Each row comes from the steps of one walk. Every step used is in the known rows, and no mark comes twice. Write the walk behind each row, first mark first.
Known rows
vunor -> taza -> piri: -4.80 -0.02  0.52  3.61  3.07  4.67  1.76  2.15  2.20 -0.99 -2.37 -1.45 -0.30 -0.45 -6.04 -0.52  0.86 -1.54  3.75 -3.26  2.19  0.28 -0.65 -2.14 -1.27  2.19 -2.41 -0.41 -2.91  0.77 -2.43  1.95
geves -> taza -> piri -> nodu:  0.72 -0.01  1.16  2.15  0.31  2.32 -0.18 -0.29  2.15 -1.54 -2.54 -5.16 -2.06 -1.77  1.45 -1.72  4.41 -0.74  0.41 -3.15  0.50 -0.02 -0.21 -1.91  0.81  1.59 -0.81  1.14 -0.99  2.26  0.89 -0.58
puzin -> zere -> vunor -> taza: -3.81 -1.24  0.22  2.60  1.35  4.14  2.56  3.26  0.94 -1.58 -2.88  4.36  0.57  4.55  3.30 -1.92 -0.86  0.89 -2.30  0.04  2.49  0.93  1.14 -1.28 -1.45  1.02  0.61 -0.12  0.01  1.47 -0.17  0.71
zere -> puzin -> vunor -> taza -> geves -> nodu -> piri: -2.15 -3.34  2.37  2.36 -3.33  2.51  0.96 -2.11 -0.64 -3.88  2.78 -2.07  1.17 -0.66  2.93  2.27 -0.42  1.70  1.94 -2.37  0.82  0.11  2.62 -2.26 -0.19  3.73  0.08 -0.42 -2.68  0.30  0.65  1.03
puzin -> zere -> vunor -> taza -> geves -> nodu: -4.24 -2.98  1.95  3.03  1.55  3.70  2.42  2.09  1.97 -3.66 -2.46  4.92 -0.49  6.46  2.64 -2.04 -0.32  1.55 -1.84 -0.53  2.28  1.26  0.79 -1.13 -0.79  2.24 -0.69  0.07 -1.15  1.55 -0.04  0.52
geves -> taza -> piri -> nodu -> sutef -> noni:  0.49 -0.80  1.24  2.85  1.72  1.51 -1.80  0.43  1.65 -1.24  2.07 -5.39 -1.38 -1.02 -1.11 -1.35  3.87 -1.31  1.07 -1.67 -1.04  0.57  0.94 -2.41  1.33  1.38 -0.01  1.77 -1.05  1.08  2.67 -2.03
puzin -> vunor -> taza -> piri -> nodu -> geves: -3.70 -0.64  2.09  3.14  3.61  3.53  0.84  1.88  1.32 -2.42  0.50 -3.86  0.62  1.20  3.57 -0.04  3.17  0.63 -0.99 -0.79  1.02  0.00  2.53 -5.63 -0.18  2.12  0.56  0.37 -2.47  2.80  0.02 -0.29
piri -> taza -> geves -> nodu -> sutef -> noni:  0.29 -1.52  1.62  1.51  1.58  1.11 -3.20  0.85  1.79 -2.88  0.74  3.64 -0.18  1.30 -3.52  2.09  1.80  0.32  0.30  0.98 -1.76  1.32  0.14 -3.19  2.36  2.47 -2.54  0.84 -0.94  0.58  0.63 -2.74
zere -> puzin -> vunor -> taza -> piri -> nodu: -2.47 -1.34  0.68  2.46 -2.49  1.78  2.87 -1.36 -0.96 -2.30  2.15 -2.62  0.74 -2.44  6.75  1.26  0.42  0.26  2.10 -3.26  1.61  0.76  2.11 -2.63 -0.03  2.80  0.57 -0.57 -1.52  0.97  0.30  0.09
piri -> taza -> geves -> nodu:  0.54 -0.66  1.57  0.90 -0.06  2.06 -1.42  0.06  2.39 -3.10 -4.00  3.76 -0.82  0.57 -0.72  1.70  2.09  0.73 -0.24 -0.73 -0.32  0.68 -1.12 -2.68  1.92  2.61 -3.16  0.26 -0.98  1.76 -1.24 -1.24
noni -> sutef:  0.40  0.41 -0.21  0.42  0.48 -0.27 -1.25  0.13  0.54  2.42 -0.50 -2.48 -0.20  1.51 -3.83 -0.45  0.41  1.25  1.41 -0.39 -1.31  1.21 -0.60  0.12 -1.45  2.97 -4.39 -0.25 -2.92  1.14  1.63 -0.73
nodu -> sutef:  2.06 -1.24 -2.03  0.28  0.93 -0.63 -1.41 -0.97  0.21  0.71  3.51 -0.98 -0.32 -0.35 -3.10 -0.08 -3.30  0.48  0.44  0.79 -1.06 -0.05  1.38 -1.02  0.97  2.87  0.27  1.00  0.34 -0.23  1.63 -2.17
piri -> taza -> geves:  0.58  0.23  0.75  0.61 -0.10  2.71 -1.78  0.80  0.77 -2.17 -4.28  4.42  0.48 -0.29 -2.96  2.38  1.21  0.31  0.32 -0.94  0.58  1.19 -1.57 -3.13  0.11  1.42 -3.07  0.00 -0.35  1.41 -2.21 -0.72
vunor -> puzin -> zere: -0.47 -3.16 -2.76  2.02  0.88 -0.61  0.65  1.92 -0.47 -1.38  1.83  1.19 -0.61  4.23  3.00 -1.20 -1.88 -1.07 -1.55 -1.09  2.73 -1.20  0.15  1.29 -1.22 -0.37  1.58  0.86 -0.64  0.01  0.71 -0.07
zere -> vunor -> taza -> geves: -4.70 -1.00  2.49  1.95  0.57  4.48  1.42  0.31 -0.33 -2.65 -2.54  3.15  1.05 -0.40 -2.40  0.53 -2.78  1.45  3.95 -4.12  3.50  2.71  0.17 -3.39 -0.31  2.08 -1.66 -1.82 -1.62  0.91 -2.05  2.14
puzin -> vunor -> taza -> geves -> nodu -> sutef: -2.52 -1.46  1.34  3.06  0.16  2.63 -0.66  0.28  1.59 -3.15  2.43  0.40  0.65  1.63 -0.93 -1.34  2.53  2.79 -0.94 -0.31  0.36  0.01  1.86 -4.64  0.93  3.17  0.10  0.45 -1.58  2.27 -0.87  0.65
zere -> puzin: -0.08 -1.54 -0.62 -0.47 -4.15 -0.49  1.28 -2.60 -1.70 -0.78  1.44 -0.98  1.03 -3.42  2.03  1.84 -2.46 -0.47  3.41 -2.73  0.78  0.43  1.62  1.32 -0.14  0.98  0.69 -0.66 -0.36 -1.50  0.63 -0.49
zere -> vunor -> taza: -4.05  0.41  0.96  1.74  0.63  4.61  1.70  1.11 -0.03 -1.04 -2.99  1.85  1.08 -1.97  0.06  0.15 -2.62  0.94  3.08 -3.31  3.00  1.92  1.05 -3.08  0.72  1.75 -0.06 -1.79 -0.61  1.10 -1.28  1.92
puzin -> zere: -0.40 -1.53 -0.74  1.24  1.00  0.53  1.04  2.35  1.01 -0.80 -0.60  2.92 -0.27  6.15  3.06 -1.89  1.35  0.20 -4.70  2.66  0.14 -0.50  0.20  1.20 -1.99 -0.33  0.45  1.37  0.48  0.56  0.73 -0.85
vunor -> taza -> piri -> nodu: -3.97 -0.90  1.18  3.88  3.31  4.56  2.04  1.50  2.34 -1.07 -2.32 -1.89 -1.79  0.34 -2.30 -0.41  0.64 -2.28  2.52 -3.47  1.79  0.58 -0.71 -2.62 -0.29  3.59 -3.37  0.11 -2.56  1.23 -1.56  0.86
taza -> geves -> nodu -> sutef:  0.28 -4.00  2.16  0.87  0.73 -1.37 -1.31 -2.72  1.49 -3.18  3.17  0.30 -1.92  3.01 -3.84 -0.09 -1.45  1.39  1.17 -0.31 -1.05  0.68  0.21 -0.52  1.27  3.76 -2.40  0.83 -2.07 -0.08  1.20 -1.63
zere -> vunor -> taza -> nodu -> sutef: -2.67 -0.75  1.01  2.83  0.81  3.96  1.90  0.49  0.14 -0.65  0.09  0.46 -0.53 -0.28 -0.31  0.51 -6.06  1.36  2.38 -4.05  2.83  0.18  1.39 -3.12  1.40  2.53 -0.51 -1.55 -0.46  0.68 -0.33 -0.14
puzin -> zere -> vunor -> taza -> nodu: -3.37 -1.70  1.00  3.43  1.12  4.06  3.32  3.16  0.98 -1.57 -1.77  3.36 -0.61  6.12  4.37 -1.59 -2.22  1.19 -3.11 -0.91  2.83 -0.34  0.52 -0.84 -1.23  0.59 -0.15 -0.26 -0.06  1.11 -0.15  0.13
vunor -> taza -> nodu -> geves: -3.95 -1.69  1.67  2.90  1.88  5.85  0.00  2.14  1.99 -0.89 -2.45 -2.66 -0.39  2.07 -6.62  0.54 -1.94 -1.59  1.40 -4.30  1.92 -3.05  1.91 -2.05 -0.33  1.10 -1.01 -0.27 -2.63  0.01 -2.03 -0.12
sutef -> noni: -2.37 -0.37  2.08  0.90  2.31 -1.23 -1.62  2.15 -1.33 -0.27  5.71  0.47  1.41  1.46 -1.81  0.78  2.76 -1.39  0.86  1.87 -1.80  1.21  0.89 -0.21 -0.14 -3.25  1.24  0.38 -0.23 -1.94  1.89 -0.68

Write each row's walk
-1.05 -4.18  3.19  1.28  2.07 -1.52 -2.12 -1.44  0.71 -3.34  6.00  0.75 -1.25  3.74 -4.76  0.24 -0.06  0.69  1.36  0.50 -1.94  1.29  0.66 -0.57  1.17  2.01 -1.75  0.97 -2.14 -1.03  2.06 -1.89 | taza -> geves -> nodu -> sutef -> noni
-0.90 -2.53  2.60  1.09  5.72 -0.42  1.30 -0.20  1.05 -1.58  0.84 -5.87 -2.34  1.82  2.98  1.71 -0.77 -1.59  0.87 -1.13 -0.18  0.80  0.70 -2.15 -0.29  2.49 -1.92  0.75 -3.06  0.75  2.46 -3.07 | taza -> piri -> nodu -> geves
-2.31 -1.89  0.40  2.87 -3.22  1.12  0.85 -0.38 -1.73 -1.47  7.25 -1.94  1.81 -1.43  2.13  1.64 -1.30  0.65  1.67 -2.26  0.48 -0.75  3.73 -2.33  0.34  0.69  2.51 -0.33 -0.61 -0.95  1.13 -1.03 | zere -> puzin -> vunor -> taza -> nodu -> sutef -> noni
-3.38 -0.63  0.23  2.43 -2.73  1.68  2.66 -0.84 -0.78 -2.24  2.48 -2.24  1.85 -3.06  4.01  1.17  0.59  0.84  2.99 -3.06  1.84  0.52  2.13 -2.34 -0.71  1.63  1.43 -0.92 -1.81  0.47 -0.49  0.93 | zere -> puzin -> vunor -> taza -> piri
-2.42 -0.53 -0.37  1.52 -4.73  2.24  1.70 -0.85 -1.21 -1.81  1.48 -0.80  2.50 -3.56  3.49  0.88  0.65  0.99  2.24 -2.87  1.68 -0.06  2.80 -2.06 -0.16  1.41  2.23 -0.80 -0.82  0.40 -0.83  1.14 | zere -> puzin -> vunor -> taza
-1.37 -1.19  1.45  0.56  3.26  2.74 -2.34  0.90  2.09 -2.18 -2.35 -7.55  0.84 -0.88 -4.39  0.07  2.53 -0.89  2.07 -2.42  0.47 -0.97  3.13 -2.39 -0.43  0.26  1.70  1.00 -3.22  1.26  1.44 -1.64 | nodu -> geves -> taza -> piri
 1.26 -2.10  1.45 -0.11  0.94  2.80 -2.84 -0.24  1.52 -1.26 -3.14 -5.15 -0.99  0.28  1.40 -0.06  1.82 -1.55 -1.13 -2.48 -0.42 -0.75  3.40 -2.54  1.78  2.37  0.68  1.60 -0.92  1.61  2.22 -2.91 | piri -> nodu -> geves -> taza
-3.22 -3.22  1.52  2.52 -3.06  0.81 -0.17 -1.30 -0.93 -3.55  6.75 -0.48  2.00 -0.99  0.24  1.08  0.65  1.13  2.98 -1.80 -0.03  0.81  3.86 -2.41  0.97  2.57  1.76 -0.02 -1.95 -0.57  1.31 -0.48 | zere -> puzin -> vunor -> taza -> geves -> nodu -> sutef -> noni
-4.23 -3.15  1.71  3.04  4.83  4.35  2.72  3.09  1.66 -2.62 -2.55  0.55 -0.58  5.92  4.74 -0.66 -1.49 -0.08 -1.83 -0.69  2.36  1.39  2.07 -2.69 -1.49  2.58 -0.08  0.44 -1.79  1.86  1.42 -1.49 | puzin -> zere -> vunor -> taza -> piri -> nodu -> geves
-0.10 -2.37  1.70  2.44  5.11 -2.02  0.72 -0.16  0.21 -0.64  6.18 -3.84 -2.42  1.71  1.77  1.07 -1.05 -1.55  0.93  0.66 -1.73  1.86 -0.09 -1.99  0.62  2.59 -1.97  1.27 -1.74 -0.40  3.74 -3.48 | taza -> piri -> nodu -> sutef -> noni
-3.59 -0.81  2.37  2.88 -0.25  3.13  0.08  0.81  1.45 -3.54  0.52  0.94  0.74  1.90  0.89 -1.37  4.25  2.48 -1.21 -0.71  0.93 -0.07  1.23 -4.06  0.46  1.60  0.08 -0.10 -1.74  2.48 -1.65  1.77 | puzin -> vunor -> taza -> geves -> nodu
-1.95 -1.24 -0.37  3.75  0.42  4.75  0.25  1.20  1.87  0.17  0.27 -1.23 -1.41  1.21 -6.83 -0.53 -3.44 -0.80  1.14 -3.79  1.47 -2.51  0.75 -1.77  0.53  2.79 -1.89  0.03 -1.09 -0.06 -1.75 -0.22 | vunor -> taza -> nodu -> sutef
-2.78 -2.02  0.91  1.78 -3.22  2.59  1.34 -0.64 -1.02 -2.30  2.29 -3.60  1.91 -1.43  2.88  2.11 -1.28  0.68  1.70 -3.77  1.84 -1.68  4.22 -2.28 -0.23  1.04  2.55 -0.73 -1.71  0.03 -0.07 -0.73 | zere -> puzin -> vunor -> taza -> nodu -> geves
 1.33 -0.14  0.75  0.93  1.55  2.95 -1.44  1.85  1.57 -0.84 -3.76 -0.73 -0.55  0.87  0.33  3.29 -1.35 -0.47 -1.64 -1.41  0.24 -2.32  1.00 -3.02  1.29  0.32 -1.04  0.03 -0.36  1.05 -0.35 -3.59 | piri -> taza -> nodu -> geves
-0.26 -2.40  2.38  0.63  2.01  0.41 -0.11  0.23  0.35 -0.79  1.35 -4.70 -1.32  3.59 -0.30  1.91 -3.36 -0.48 -1.30 -2.03  0.32 -3.13  1.89 -0.31 -0.15 -0.81  0.25  0.01 -1.67 -0.66  1.07 -2.99 | taza -> nodu -> geves
 1.78 -1.37  0.54  1.05  0.43  1.76 -2.27 -0.46  2.41 -2.72 -2.32  3.15 -1.10  0.54 -2.62  1.71  0.10  1.01  0.06 -0.19 -0.75  0.68 -0.31 -3.18  2.39  4.02 -3.08  0.69 -0.73  1.52 -0.18 -2.37 | piri -> taza -> geves -> nodu -> sutef
 1.94  1.09  0.19  1.51 -0.53  2.29  0.12  1.51  1.37 -0.19 -3.49  1.65 -1.37  0.55  2.23  2.29 -0.85  0.01 -2.35 -1.20  0.18 -1.85 -1.03 -2.20  1.62  0.23 -2.21 -0.28  0.95  1.20 -1.18 -2.14 | piri -> taza -> nodu
-0.05 -4.57  4.57  1.14  1.80  0.26 -1.04 -2.15  0.96 -3.84  1.49 -0.93 -1.98  4.31 -1.61  1.87 -1.04  1.35  0.32  0.17 -0.97  0.66 -0.72 -0.40 -0.15  3.33 -3.61  0.59 -3.24 -0.07  1.46 -0.09 | taza -> geves -> nodu -> piri
-4.47 -1.92  1.64  3.26  4.77  5.03  0.96  1.75  2.45 -1.63 -2.77 -3.74 -1.02  0.54 -3.85  0.50  0.18 -2.51  2.85 -3.56  1.59  0.07  0.97 -3.37 -0.45  3.70 -2.67  0.29 -3.61  1.15 -0.93 -0.29 | vunor -> taza -> piri -> nodu -> geves
-0.06 -0.68 -0.17  0.09 -4.79 -1.35  1.63 -2.15 -2.38 -1.69  3.81 -1.27  1.99 -3.13  7.33  1.45  0.02  1.89  0.71 -0.97  0.59  0.24  2.60 -0.91  0.00  0.26  2.93 -0.60  0.13 -0.03  1.08 -0.33 | zere -> puzin -> vunor
-2.00 -1.74  1.98  4.14  1.51  5.91  0.64  1.62  1.30 -0.37 -0.96 -2.64 -1.45  2.68 -4.52  1.55 -3.22 -1.03  0.46 -3.07  1.47 -2.60 -0.17 -1.69 -0.90  2.40 -2.67 -0.22 -2.41 -0.09 -1.38  1.25 | vunor -> taza -> nodu -> piri
-2.92  1.19  0.33  2.49 -0.47  3.55  0.36  2.10  0.51 -1.21 -0.05  0.21  1.82 -0.10  2.01 -1.24  3.91  1.76 -1.66 -0.24  1.15 -0.55  1.68 -4.08 -0.01  0.56  1.60 -0.24 -0.19  2.37 -1.68  1.98 | puzin -> vunor -> taza
-2.89 -2.31  1.08  1.90 -0.92  2.37  1.92 -0.93 -0.48 -2.73  1.80 -4.49  1.35 -2.11  4.87  2.11 -0.04 -0.16  2.34 -3.49  1.49  0.35  3.76 -3.40 -0.21  2.89  1.38 -0.29 -2.52  0.81  0.88 -1.14 | zere -> puzin -> vunor -> taza -> piri -> nodu -> geves
-1.37 -1.51  0.36  1.18  1.31  0.78  2.54  1.99 -0.19 -1.40 -0.92  3.97  0.17  5.20  7.50 -1.31 -1.37  1.85 -3.77  1.71  1.43  1.28  0.83 -0.16 -1.17 -0.04  1.13  0.17  0.81  1.10  1.60 -0.56 | puzin -> zere -> vunor
 2.20 -2.07 -0.12  1.68  0.23 -0.89  0.26 -1.11  0.22  0.58  4.58 -2.60 -2.60  2.80 -0.50  0.56 -5.39  0.63 -1.31 -0.92 -0.37 -2.66  0.40 -0.08  1.05  1.26 -1.05  0.41  0.22 -0.79  1.39 -2.98 | taza -> nodu -> sutef
 1.12 -2.19  0.78  1.91  4.31 -1.48  1.42 -1.32  0.78 -0.43  3.41 -4.25 -3.28  0.93  2.91  0.78 -2.54 -0.88  0.64 -0.39 -0.79  1.26 -0.50 -1.91  0.64  4.25 -2.62  1.11 -1.50  0.58  2.64 -3.18 | taza -> piri -> nodu -> sutef
-0.19 -1.43  1.97  1.80  3.74 -1.03  2.54 -0.65  0.85 -0.98  0.99 -3.47 -2.93  0.98  4.78  0.72 -0.11 -1.02  0.36 -0.90 -0.05  1.27 -1.49 -1.28 -0.01  2.36 -3.01  0.45 -1.78  0.79  1.56 -1.81 | taza -> piri -> nodu
-2.77 -1.49  0.19  3.93  3.69  4.35  1.19  0.93  2.45 -0.66 -0.74 -2.38 -1.90 -0.12 -3.98 -0.41 -1.12 -1.89  2.76 -3.07  1.22  0.40 -0.03 -3.23  0.16  5.22 -3.24  0.50 -2.54  1.09 -0.75 -0.32 | vunor -> taza -> piri -> nodu -> sutef
-2.66 -2.31  0.73  3.04 -1.07  1.01  1.27 -0.66 -1.37 -2.01  7.10 -2.90  1.25 -1.98  4.11  1.62 -0.14 -0.18  2.51 -1.91  0.18  1.29  3.31 -3.31  0.51  2.66  1.28  0.20 -1.47 -0.18  1.91 -1.48 | zere -> puzin -> vunor -> taza -> piri -> nodu -> sutef -> noni
 2.40 -1.00  1.91  2.38 -1.56  3.77 -1.58 -0.08  1.18 -0.83 -1.31 -5.90 -1.65  0.75 -0.51  0.22  0.31  0.44 -1.76 -2.55  0.26 -3.15  0.29 -0.90  0.27  0.17 -0.20  0.85 -0.58  0.97  1.11 -0.17 | geves -> taza -> nodu -> piri
-3.92 -2.69  4.07  2.63  2.14  4.83  1.07 -0.16  0.40 -3.57 -1.75  1.14 -0.33  0.79 -0.76  1.69 -3.61  1.74  3.40 -2.98  2.33  2.24  0.66 -3.54  0.49  4.21 -2.38 -1.37 -2.89  1.05 -0.02  1.62 | zere -> vunor -> taza -> geves -> nodu -> piri
 1.27 -3.05  2.91  0.97  1.97  0.43 -0.65 -1.25  1.72 -1.72  1.19 -3.70 -2.28  2.52  3.18  1.34 -0.78  0.71 -1.63  1.85 -2.22 -0.82  0.80  0.03  1.76  3.43 -1.08  0.77 -2.08  0.31  3.36 -0.85 | geves -> nodu -> piri
-3.81  1.14  1.01  3.59  1.87  2.87  1.69  2.19  1.05 -1.88  1.06 -1.82  1.04  0.08  2.31 -0.86  3.68  1.49 -0.34 -0.40  1.36  0.09  0.67 -4.56 -0.76  0.77  0.68 -0.33 -1.59  2.56 -1.33  1.68 | puzin -> vunor -> taza -> piri
-1.04 -3.19  3.43  0.62  0.19 -0.74 -0.41 -2.01  1.34 -3.75  0.76  0.96 -1.70  2.98 -2.00 -0.11  0.83  1.17  0.76 -0.87 -0.37  0.66 -0.79  0.14  0.57  1.98 -2.49  0.21 -2.29  0.13  0.02 -0.19 | taza -> geves -> nodu
 2.27 -1.90  2.20  1.40  2.51  3.39 -2.40  0.44 -0.02 -1.89 -2.49  0.24 -0.03  1.70 -2.08  5.08 -2.04  0.36 -0.35  1.00 -0.49  0.92 -1.38 -3.57 -1.23  3.54 -4.03  0.53 -1.89  0.82  0.34 -0.24 | nodu -> piri -> taza -> geves
-0.37 -0.94  0.49 -0.32  0.78  3.44 -3.79  0.78  1.72 -1.57 -3.34 -5.66  1.55 -1.22 -4.85 -0.23  2.58 -0.85  0.75 -2.22  0.24 -1.73  4.17 -2.12  0.22 -0.14  2.80  1.10 -1.66  1.09  1.03 -1.32 | nodu -> geves -> taza
 2.06  0.11 -0.18  2.18  1.27  1.56 -1.82  2.11  0.78  0.27  1.75  1.10 -0.76  0.95 -0.77  2.51 -1.56 -0.52 -1.61  0.42 -1.35 -1.37  0.27 -2.95  2.14  0.43 -1.34  0.52  0.96  0.03  0.88 -3.81 | piri -> taza -> nodu -> sutef -> noni
-3.13 -2.33  1.52  1.92 -4.30  1.87  1.42 -2.07 -0.25 -3.83  2.24 -0.37  1.38 -1.75  3.09  0.79  1.03  1.63  2.37 -3.17  1.39  0.29  2.54 -1.78  0.45  2.63  0.78 -0.67 -1.83  0.53 -0.53  0.87 | zere -> puzin -> vunor -> taza -> geves -> nodu
